Each row was made from one small tree. The marks that hang from a mark follow it in brackets, in the order of their numbers. Every link used is in the known rows. Write each row's tree.
Known rows
K_861(K_229(K_182 K_474(K_156))): [ -2 -12 -48  17 -13 -20  10  -2  14 -10  -4 -35  -1   7   4 -45  19  -7
  16 -12   7  -1 -12 -10  22 -17  11 -18 -14  -8  26   3 -25 -16   1]
K_947(K_824): [-13  -1  -7  -2  10   6   3   3   4   7   9 -10  -9  -8  -2  20   8 -10
   2  10  -5   5  11  -4   6  -4  -9   0   5  -1  12  16  11 -32   1]
K_861(K_229(K_182 K_474(K_156(K_947)) K_686)): [ -9 -13 -53  18 -21 -19  10   2  15 -23 -11 -38   0   6  -2 -47  28  -7
  20 -17  14  -3 -21  -2  20 -23  11 -29 -13 -17  35 -16 -31 -26   7]
K_947(K_156(K_246) K_824(K_402)): [-29 -10  -3 -21   2   4  -9   8   8   8  22  -4 -22   1  -7  12  23  -5
 -17   8   2  -7   6   9   7  -8 -23  -8  20 -12   2  17 -10 -46  -3]
K_156(K_246 K_474 K_947(K_824)): [  5 -28 -39  -8 -24  12 -10 -19  -4 -25  10 -19 -22  20 -24  11  61 -10
 -54 -13 -29  -4  23  25 -20  13  -2 -28  24 -19   1  -9  -5 -32   5]
K_503(K_182(K_229(K_246(K_156) K_686))): [ -4   1 -27   1  -4  11  -6  21  -7   1  12 -13  17  -1 -18 -24   7  -4
  -4 -16   7 -13 -33  -5  -6  -1   0 -23   0   2  18 -28 -11 -13  16]
K_246(K_156): [ -4  16 -14  -8  -2  -2  -8   2  -2  22  -5  -6   1   4  -3   6 -18   1
 -15  -8   4  -7  15   2 -14  14  -8   9   3   4 -16 -10 -14 -11  -6]
K_156(K_474 K_947(K_824)): [ -4 -11 -37   1  -8   2   5 -15   3 -24  -3 -11 -15   8 -19  25  40 -10
 -45  -4 -21   3  33  13 -12   6   7 -23   6 -10  -9  -5  -4 -38  -2]
K_356(K_182(K_229(K_246) K_503) K_726): [ 24   2  17  28  -1  -5 -21  19  29  11  15 -24  -6   4 -16 -19  -1  21
  17  -9  18  -5   2  -3   3 -24 -11 -11   3  -3  11 -27  -4   5  19]
K_861(K_229(K_686)): [ -7 -16 -23  14  -1  -8  15   2   3  -3  -3 -24   4   0   0 -36  17  -8
  15 -15  19  -3 -28  -2  14 -20   8 -12  -4 -15  27   0 -12 -14  14]
K_156(K_474 K_947(K_824(K_402))): [-12 -14 -35  -4  -5  -3   9 -12   0 -27  -1  -9 -21   4 -15  31  31  -2
 -45  -5 -18  -1  37   9 -10   1   9 -27   4  -2 -10  -7  -9 -48  -4]
K_824(K_402 K_861(K_229(K_182(K_356(K_726)) K_686))): [-17  -3 -10  10   2 -30  28  10   0 -13  13 -39 -15 -21   9  -5 -22  13
   6  -6  -1 -15  22 -13  22 -11   8 -22   7   7  26 -16 -15 -34 -22]
K_861(K_229(K_182(K_356 K_503) K_474 K_686)): [ -6 -24 -48  21 -22 -27   8   8  20 -19 -12 -42   9  14  -1 -46  13  -7
  34 -25  20 -10 -11  -8  18 -30   2 -15  17  -8  42 -14 -39 -17   1]
K_620(K_617): [ -7  17 -15  14  14   0  -2   1  15  -1  -5   6   1  -8  13  -2   2   7
  -2  -4   6  -1 -10  11  -1  12   2  -8   3   3 -11   6  10 -14  -5]
K_229(K_246 K_474 K_686 K_861): [-16 -18 -36  15 -47  -3   3   5   6 -33 -40 -51   4  18   7 -12  23  30
  51 -26  38 -21 -14  31   2  -2  23 -26  34 -16  39 -18 -44  -1  -6]
K_824(K_402): [-17  -6   4  -8   6 -10  10   4  -5  -5   5   3 -12 -10   9  12 -18  17
   0  -2   6  -9   9  -8   3 -10   5  -7  -4  16  -2  -2  -9 -19  -7]
K_246(K_156(K_474 K_947(K_824(K_402)))): [-13   6 -39 -10  -6  -4  -2  -8  -2   3  -6 -13 -13   6 -14  28   4   0
 -46 -11  -8  -8  41   8 -21  15  -2  -9   6   2 -23 -14 -20 -44  -9]
K_356(K_182(K_503) K_726): [ 15  10  43  29   1  -7 -19  12  33  14   9 -20  -3   0 -13  -6  -4  19
   2  -3   4  -3  19  -2   9 -12 -13  -4  -5  -6  -2 -21  10   6  12]
K_246(K_156(K_474 K_947(K_824(K_402 K_861(K_229))))): [-12   6 -44  -6  -3 -10   6 -10  -4   5  -4 -24 -15   2 -11  21   4  -2
 -51 -13 -11 -10  44   5 -16  17   2 -12   5  -2 -15  -9 -21 -49 -13]
K_402(K_824(K_861(K_229(K_246 K_686)))): [  2   0 -25   4   4   3   6   8  -1 -16   9 -39 -11 -14   6   0   4 -10
  -3 -11   3   0  -3   3   7 -12  -3  -8   9 -11  35  -1 -12 -11 -24]
K_861(K_229): [  1 -14 -22   9   4 -10  15  -4   0   7   3 -17   0   2   4 -29  13 -12
   2 -10   9   2 -16  -9  11 -10   9  -5 -12  -9  17  12  -7 -12   7]
K_620(K_182(K_229(K_474 K_686 K_861)) K_617): [ -5  24 -34  29  13  -3 -10   2  24 -17 -10  -8   1  -8   9 -33  21  19
  15 -32  33 -18  -6   4  -6   5  15 -10  -6  15  17   3 -12 -13   8]
K_726(K_356(K_182(K_229(K_686 K_861) K_503))): [  6   5 -29  16 -14  -6  12  13  28  -1 -14 -12  -3   3 -10 -34  -2  -2
  32   9  15  -5   0   3  12  -2 -11  16   0  -2   4 -13  -2  -1  14]
K_246(K_156(K_474)): [ -4   4 -25   1 -10  -5  -9  -5   1  10 -10 -18   0  12 -10   4  -4   4
 -31 -16  -2 -14  26   8 -17  14   0   2  16   5 -24 -10 -20  -6  -5]
K_686(K_229(K_182(K_356(K_726)) K_246 K_474 K_861)): [ -3  -3 -26  22 -41 -28  -1  18   6 -19 -21 -58   5  18   5 -19  21   2
  52 -12  13   0   6   0  11   5   9 -16  18   3  20 -21 -38   7 -19]
K_402(K_824(K_861(K_229))): [  3   5 -20   2  13  -1   5   3  -3 -11  10 -29 -12 -15   3   4   1 -15
 -15  -8  -3   2  10  -4   5  -4  -4   1   0  -6  24  11  -8  -9 -28]
K_726(K_356(K_182(K_229(K_246) K_503))): [ 13   1 -33  11 -13  -1  10  13  29   3  -6 -12  -5   3  -2 -31  -4  -1
  31  13  12   0  -7   2  15  -9 -14  11   6  -4   5 -17   3  -5  14]
K_182(K_229(K_246 K_686 K_861) K_356): [  2 -19 -53   5 -34 -10  -7  21  -2 -29  -6 -18   4  16 -16 -16   4   2
  64 -21  33  -7 -29   0  -7  -1   7  -3  32  15  29 -21 -47 -10 -10]
K_947(K_156(K_246 K_474) K_824(K_402 K_861(K_229))): [-26 -21 -19  -6   0  -8   4  -3   7  -1  20 -34 -27   2  -8   3  34  -4
 -42   0 -11 -18  25  12  11  -2 -10 -20  34 -17   9  25 -18 -50 -10]
K_156(K_474 K_947): [  5 -10 -32   2 -16  -3   2 -17   0 -29 -10  -4  -9  15 -18  11  34  -3
 -46 -11 -18   0  25  16 -16   8  13 -23   3  -9 -17 -17 -12 -16  -2]
K_356(K_182 K_726): [  9   8  35  29   7   1 -13   9  23   4   7 -26  -2   0  -9  -4   9  15
   8   3   4   4   9  -1  18  -9  -2  -8  -5  -7  -9 -22  22   7  10]
K_686(K_229): [ -2   5   9  10  -4 -14  -4  11  -9   6  -6 -14   3  -1   3 -13  12 -10
  11   0   2   6  -5  -7   4   3  -1  -1  -7   2   2   1 -10   8   6]
K_861(K_229(K_246(K_156(K_947(K_824))) K_474 K_686)): [-13 -22 -60   9 -19  -5   8   0   4  -6 -18 -49  -1  10   8 -21  27  -1
  19 -24  30  -5 -22  12  11 -20  12 -28  16 -26  39 -12 -34 -43   6]
K_947(K_156(K_246) K_824): [-17  -6  -6 -15  -2  11 -15   5  12  11  17  -6 -14   9 -14   5  36 -17
 -17  10  -3  -1  -1  16   4  -1 -26  -3  22 -23   5  19  -5 -34   1]
K_503(K_182(K_229)): [  1   3 -16   2   9   6  -4  14 -10   2  16   3  15  -3 -20 -20   8 -11
 -17  -9  -5  -6 -20 -15  -4   4   2 -14 -14  10   7  -7  -1  -5  13]
K_356(K_726): [  0   5  23  12   0  -7  -7   6   8   6   8  -6  -5  -2 -11  17  -4  10
  -3  -1   7   7  19  10   2   0   6 -12  -2  -6  -9  -5   3  -4  -6]
K_947(K_156 K_824(K_402 K_861(K_229(K_686)))): [-36   2  -8  -6  15 -12  14   9  10   8  12 -20 -20 -16   1  13   8  -6
 -14  11   5  -9  16   1  22 -11 -12 -12  11 -15  15  21 -13 -60 -12]
K_246(K_156(K_474 K_947(K_824(K_402 K_861)))): [-12  10 -36  -8  -4  -6   1  -8  -4   3  -5 -18 -16   1 -12  32  -1   2
 -51  -9 -14 -11  49   8 -20  21  -2 -10   9   1 -21 -14 -19 -45 -15]

Write each row's tree
[ -1 -25 -33  -9 -18   5  -1 -18  -9 -27  14 -24 -31   8 -17  22  45   1
 -62 -11 -34 -11  40  22 -17  16   1 -33  27 -13   4  -9  -8 -43  -5] | K_156(K_246 K_474 K_947(K_824(K_402 K_861)))
[  1  -7 -20   5 -11   1 -13  22  -2  -8  21  -9  17   4 -22  -7   3  -7
   9 -13   3   2 -24 -11   2   5   5 -22   7  10  12 -23 -13 -19  -6] | K_503(K_182(K_229(K_246) K_356(K_726)))
[ -6 -23 -52   8 -21  -7   6  -6   8  -9  -6 -34  -9   6  11 -20  28  -3
  17 -15  17   6 -25   4  18 -13  17 -30  -7 -22  37   5 -30 -44  -2] | K_861(K_229(K_246 K_474(K_156(K_947(K_824)))))
[  2  -2 -37   8  -1  -1   7   9   4 -24   4 -50 -10 -10   7  -7   9  -8
   3 -13   4  -2   2   2  11 -17  -2 -13  15 -11  39  -7 -17  -9 -26] | K_402(K_824(K_861(K_229(K_182 K_246 K_474 K_686))))
[  1  -9 -32  -1 -10   5 -10  19  -6 -10  17  -6  19   6 -16 -15   5 -11
  10 -13   0  -2 -34 -16   1   5   2 -16   8  13  16 -22 -14 -18  -2] | K_503(K_182(K_229(K_246) K_356))
[ -4  12 -13  21 -35 -34  -6  13  11  -6 -20 -33   1   8  -4 -32  10   2
  26 -11   3  -8  16  -8   1  10  -2  -5 -16   7  16  -1 -44  10  -6] | K_686(K_229(K_182(K_503) K_474(K_156) K_861))
[  0 -29 -44  12 -14  -8  11  -5   3  -7 -12 -41   0  12  17 -29  23   1
  22 -19  24  -1 -25   4  17 -20  19 -22  12 -18  34   5 -25 -16   2] | K_861(K_229(K_246 K_474))
[ -1   0 -16 -13 -28   9 -21  -5   3  -8  19   8 -22  -3 -16   3  23  -6
 -16   0 -18   8 -10  10  -7  20  -9 -19 -25 -13   9  -5 -12 -46  -3] | K_474(K_156(K_246 K_947(K_824)))
[  7  -8 -30  12  -3 -19  19   3  16   9  10 -26   0   3   1 -47   5 -13
   4 -11   0  -6  -5 -17   9 -22  -8  -7 -13  -6  26  -4 -11  -7   8] | K_861(K_229(K_182(K_503)))
[-10   0 -45  -8 -33  -1  12  -4   0  -3 -14 -36 -14  11  -2  14   8  17
  -7 -18   5 -16  22  17 -22  25   7 -14  10  -2   0 -19 -30 -31 -19] | K_229(K_246(K_156(K_474 K_947(K_824(K_402)))) K_861)
[ -1  15 -38  25  12   4 -14   4  27 -16  -3 -13   1  -8  18 -33  22  21
  22 -30  34 -13 -24   7   1 -11  12 -21   6   8  26 -11  -9 -21  12] | K_620(K_182(K_229(K_246 K_474 K_686)) K_617)
[ -3  -1  -9  15 -30 -22  -6  26  32 -17   6 -25   8   5 -18 -20 -11   3
  35 -12   5  -9   6  -3   5 -24 -21 -12  22   2  25 -47 -22 -10  -5] | K_229(K_182(K_356(K_726) K_503) K_686)
[ -9  10 -23  14 -24 -11  20  14  14 -21 -12 -37   4   4 -13 -35  11   5
  31  -9   2 -20   5   2  -1  -2  -4  -6  -1   0  21 -30 -11  14   2] | K_229(K_182 K_686 K_861)
[ -7   8 -40  -7  -8  -1  -5  -9   0   5  -9 -13  -9  10 -17  24  10  -6
 -46 -10 -11  -5  38  11 -22  19  -3  -7   7  -3 -23 -14 -17 -38  -7] | K_246(K_156(K_474 K_947(K_824)))
[ 14  -7 -17  26 -16  -3 -14  15  22 -10 -14 -34   2  13  -8 -39  11  20
  34 -19  27 -23 -12  -3   1 -21  -7  -4  15   0  30 -21 -26  12  24] | K_356(K_182(K_229(K_246 K_474 K_686 K_861) K_503))
[-13  -5 -35  10 -23  -6 -17  19  -4 -26  -3  -8  21   8 -27 -20  10  -6
  18 -22  10 -10 -24 -10   1  16  12 -16  -1  16  17 -12 -35 -18  -6] | K_503(K_182(K_229(K_474(K_156) K_686 K_861) K_356))
[-17 -19 -17  -7  -9   8 -16  -2  15  -1  13 -18 -15  18 -20   3  49 -13
 -32   2  -9  -7  10  22   1  -1 -19 -11  36 -21  -4  19 -11 -29   3] | K_947(K_156(K_246 K_474) K_824)
[  6 -11 -22 -19 -13  17  -9 -10  -9  -8  17  -1 -20   7 -15  14  42 -15
 -31  -2 -20   7   8  16 -16  12 -14 -18   6 -21  13  -8   4 -38   4] | K_156(K_246 K_947(K_824))
[-13  -3  -4   2  14 -23  29  -1 -11   0  10 -23 -19 -24  18   1 -23  13
 -13  -3  -3 -15  22 -13  15  -1  12 -13  -3   6  18   8 -10 -30 -18] | K_824(K_402 K_861(K_229))
[-12  14 -12  -9 -13  -5  -5  -2   4  -9  12  11 -23 -19  -7  21  -2   1
 -16   8 -16   7   8  -1   2  18  -1 -19 -37  -3   4  -3 -13 -58 -16] | K_474(K_156(K_947(K_824(K_402 K_861))))
[ 10   3  -9  23   4   3  -5  13  10 -10  -7 -23   2   5 -13 -36  18   7
  26  -7  15 -13 -17 -11   6 -11  -3   4  -3   6  11 -16  -1  18  26] | K_356(K_182(K_229(K_686 K_861)))
[ -4 -24 -33  11 -14  -2  17   4   5  -4  -1 -38   2   3   9 -38  21  -2
  28 -17  24  -4 -43   4  15 -25   9 -22   6 -22  40 -14 -15 -18  14] | K_861(K_229(K_246 K_686))
[-21   2 -10   1   6  -4   1  -1  16   0   5 -22 -15   0 -13  20  26 -10
 -37  12 -15  -8  34  14  10   5 -11  -9  30 -18  -5  23  -7 -35 -13] | K_947(K_156(K_474) K_824(K_861))
[ -1 -29 -40  -6 -17   1   4 -20 -10 -25  15 -30 -31   8 -16  11  49  -4
 -61 -14 -31 -11  34  19 -14  12   4 -35  23 -16  11  -4 -11 -47  -3] | K_156(K_246 K_474 K_947(K_824(K_402 K_861(K_229))))
[-33  10   3 -12  16  -7   7   9   9   9  14  -9 -22 -16   1  30  -1  -2
 -21  19  -4  -8  29   2  16  -1 -16  -7  13  -8   1  21  -8 -53 -19] | K_947(K_156 K_824(K_402 K_861))
[ 15  -9 -13   8 -16 -29 -28  22  13   0  15  13  -1  10 -31   2 -27   0
  23 -19  23   0  16 -10 -15  -7 -11   6  19  22  11  -5 -47 -15 -13] | K_182(K_229 K_356(K_726) K_503)
[  1  -2 -32  11 -39 -27 -13  21  11  -2 -16 -49   8  17   8 -22   3  -1
  37 -16  11  -4   3  -6   4  -7 -10 -11  27   5  21 -30 -47  -4 -11] | K_686(K_229(K_182(K_356 K_503) K_246(K_156) K_474))
[  2  -7 -25  17 -31 -30 -13  12  30 -22  -9 -29   6  19  -8  -6  -7   6
  28 -13   6  -5  34  -3   7 -16  -6 -11  30   8  17 -22 -37  -7 -22] | K_229(K_182(K_356(K_726) K_503) K_474)
[  5   1 -13 -13 -33   5 -23  -7   1 -11  15  14 -17   1 -14  -6  20  -1
 -18  -4 -15   6 -16  13 -10  22  -5 -19 -28 -12   3 -14 -17 -31  -4] | K_474(K_156(K_246 K_947))
[  4  -5  14   7 -26 -24 -23  14  22   2   9   6   2   7 -16  17 -28   4
  16 -14   8   3  24  -2  -6   3 -13   4  19   9   5 -11 -30 -20 -25] | K_182(K_356(K_726) K_503)
[-35   5 -14  -5  14 -14  18  12  15   5  15 -27 -20 -16   0   5   8  -8
 -11  13   0 -10  18  -3  24 -15 -16 -14  11 -14  18  13 -11 -57 -12] | K_947(K_156 K_824(K_402 K_861(K_229(K_182 K_686))))
[  4 -18 -55  13 -23 -18  13   5  16   0   8 -55   1  15   2 -35  12  -7
  18 -18   5  -2 -11  -5  12 -15   2 -19  16  -7  19 -27 -22 -22  -9] | K_861(K_229(K_182(K_356(K_726)) K_246(K_156(K_474))))
[ -6 -17 -39   7 -15  -3  12   5   4   7  -4 -42   3   5   8 -36  12   0
  21 -22  25  -7 -36   5   9 -18   5 -18   8 -19  32 -18 -21 -24  10] | K_861(K_229(K_246(K_156) K_686))
[ -6  -4 -16   2   1 -25  33   5   2   1  17 -39 -19 -21  21 -13 -26  17
  -4  -6  -6 -20  19 -14  14 -12   1 -22   4   4  34 -12 -15 -30 -17] | K_824(K_402 K_861(K_229(K_182(K_503) K_246)))
[ 10   0 -38  11  -8   4  13  11  22  -3  -7 -17  -4   3   1 -29   5  -5
  35  18  12   5 -15   3  22  -7  -6   8   5  -4   0 -17  11  -4  14] | K_726(K_356(K_182(K_229(K_246))))
[  9 -14 -27  13 -43 -26 -20  29  17 -12   2 -13  -1  15 -30  -9 -18  14
  53 -31  39 -11  -1   6 -18  -5  -5  -6  30  12  33 -23 -62 -16 -14] | K_182(K_229(K_246 K_686 K_861) K_356(K_726) K_503)
[  7 -22 -34  -6 -21   9  -6 -21  -8 -25  12 -25 -25  13 -22  16  54  -8
 -61 -10 -37  -7  35  26 -19  21  -1 -30  30 -20   6  -8  -4 -34  -2] | K_156(K_246 K_474 K_947(K_824(K_861)))
[-16  -1 -13   8   8 -25  34   6  -4  -8  10 -38 -15 -23  14 -15 -19  13
  -1  -5  -4 -20  17 -14  19 -13   6 -20   1   5  30 -11 -11 -28 -12] | K_824(K_402 K_861(K_229(K_182 K_686)))
[-14 -13 -20   4   1 -22  27  -3  -9  -9   1 -39 -18 -16  26   1 -16  22
  -1  -9   8 -17  16  -4  19  -7  20 -25  14   0  30   3 -23 -33 -21] | K_824(K_402 K_861(K_229(K_246 K_474)))
[ -9   1   6   6  -8   0 -11  15   2  -6  16  -5  20   0 -19   5   0  -9
  -5  -7 -11   3  -8 -10   7  16   3 -15   0   6  -2 -20   1 -20 -15] | K_503(K_182(K_356(K_726)))
[ 19  -4 -13  16   6   9  -9  11  12  -3   4 -25   0   6  -1 -32  16   7
  25  -1  10  -6 -27 -12  11 -20  -6  -2   6   3  13 -21   5  11  25] | K_356(K_182(K_229(K_246)))
[ -3 -30 -36 -11 -21   8  -6 -17  -7 -27  13 -18 -27  15 -20  16  52  -1
 -54 -14 -25  -7  28  21 -19   8   0 -32  22 -10   1 -10 -10 -42   3] | K_156(K_246 K_474 K_947(K_824(K_402)))
[-12   7  -6  18 -28 -25 -10   6  -5  -8 -27 -24   1   6   0 -15  17   2
  24 -11  13  -1   5   0   4  21  14  -3 -16   4   6  14 -40   6  -8] | K_686(K_229(K_474(K_156) K_861))
